Every row comes from one small tree of marks. The marks that hang from a mark follow it in brackets, in the order of their numbers. Every link used is in the known rows. Which tree was each row made from?
In the rows, 128 means zero.
Known rows:
z661(z847(z496(z348 z789(z512 z586)))): [144 134 156 104 106 136  78 131 120 119  71 176 123 120 124 139 154 121
 106]
z789(z512 z586(z147)): [124 114 208  48  99 136  83 136 114 122  89 111 135  85 169 114  79 113
  92]
z789(z512 z586): [131 113 221  37  93 120  87 145  99 110  89 110 128  95 184 129 117 104
  71]
z348(z512): [120 116 173  49  78 102 130 143 131 104  79  77 123  82 150 121  62  94
  91]
z496(z348(z512) z789(z586(z147(z452)))): [120 122 110  86  94  83  86 121 157 142 115 131 142 102 125 120  15 101
 124]
z393(z847(z496 z512)): [130 113 183  88  96 124 131 153 117  98  54 106  73  88 115 134 169 144
 118]
z496(z348 z789(z512 z586)): [141 130 179  76  99  86  66 139 128 128 100 131 140 106 151 124  97 105
  76]
z393(z847(z496(z348 z789(z586)) z512)): [134 126 162 121 108 105  93 151 125 119  80 163  91 107 100 134 166 132
 111]
z452(z147): [120 106 190  49  81 137 122 134 120 116  69  64 130  85 175 120 105 108
  81]
z661(z847(z496 z512)): [125 111 174  90  90 177 137 145 118  98  56 120  90  94 118 146 166 129
 110]
z496(z789): [130 122 148  42  88 125 104 143 143 110  89  66 138 103 151 123  75  95
  92]
z496(z348(z512) z789(z586)): [126 127 152  83  90  82  90 140 138 126 107 134 142 101 135 121  61  83
  88]
z496(z348 z789): [129 132 132  83  90  92 100 140 159 119  90  89 139 105 130 116  46  97
  95]
z661(z847): [118 119 149  42  85 147 133 138 111 101  68  98 112 105 152 128  95  98
  98]
z847(z496(z348 z789(z512 z586(z147)))): [139 131 166 120 110 134  60 129 151 133  81 144 145  98 117 116  85 127
 120]
z847(z496(z348 z789(z586(z147))) z512): [125 121 167 144 107 159  81 138 161 132  91 144 131  92  97 123 100 127
 119]
z847(z496(z789)): [135 121 149  73  92 148 102 141 155 104  70  79 134 102 131 130 104 108
 113]
z847(z496 z512): [125 107 196  91  89 157 123 150 136  98  66  88 103  83 128 135 139 126
 101]
z586(z147): [113 115 160  57  89 144 115 136 144 114  76  65 134  83 147 108  33 106
 111]

Which tree is each row?
[132 123 154 126 102 161  99 142 126 119  82 178 111 112 104 146 165 122
 107]  z661(z847(z496(z348 z789(z586)) z512))
[152 142 143 102 105  71  90 139 139 116  55 124 100 106 105 123 135 147
 121]  z393(z847(z496(z348 z789(z512))))
[139 139 117 116  96  65 115 140 149 116  59 129 104 101  90 120  99 123
 133]  z393(z847(z496(z348(z512) z789)))
[147 128 176 104 105 113  65 138 139 121  82 146 133 108 130 130 128 117
  99]  z847(z496(z348 z789(z512 z586)))
[134 129 134 127  97 150 117 139 147 115  63 141 103 107  90 142 145 132
 113]  z661(z847(z496(z348 z789) z512))
[136 126 124  74  94 170 114 135 136 103  59 109 124 116 122 139 136 111
 121]  z661(z847(z496(z789)))
[135 125 156 130  95 127 103 145 166 117  75 107 115  97  97 131 116 128
 107]  z847(z496(z348 z789) z512)
[127 121 164 126  98  96 126 151 132 108  56 126  72  91  96 125 141 142
 121]  z393(z847(z496(z348) z512))
[134 109 196  87  98 169  90 149 127 112  90 122 122  98 130 146 165 117
  94]  z847(z496(z789(z586)) z512)
[119 131 143 100  95 101  86 131 151 137 105 137 152  92 121 108  25  93
 106]  z496(z348(z512) z789(z586(z147)))
[135 132 130 121  89  96 106 138 170 116  73 108 130  96 102 123  70 107
 116]  z847(z496(z348(z512) z789))
[131 128 129 111 102 155  92 134 129 115  79 168 128 125 119 134 126 101
 117]  z661(z847(z496(z348 z789(z586))))
[136 134 136 111 102  76  96 142 128 117  76 163 109 108 106 125 120 112
 124]  z393(z847(z496(z348(z512) z789(z586))))
[146 126 175  64 103 163  82 135 105 111  70 153 124 116 147 147 179 120
 106]  z661(z847(z496(z789(z512 z586))))
[123 120 158 131  93 147 131 142 135 106  56 136  90  96 100 136 140 130
 111]  z661(z847(z496(z348) z512))
[131 134 134  88  84  71 108 137 161 123  91  96 137  95 123 116  40  94
  95]  z496(z348(z512) z789)
[148 132 153  64  97 152 100 132 127 108  53 116 118 109 128 145 161 132
 116]  z661(z847(z496(z789(z512))))
[137 116 174  93  93 155 108 148 150 106  72  82 115  91 117 140 144 127
 104]  z847(z496(z789) z512)
[131 126 149 118  95 110  89 140 149 119  88 148 136 103 117 126  94  95
 107]  z847(z496(z348(z512) z789(z586)))
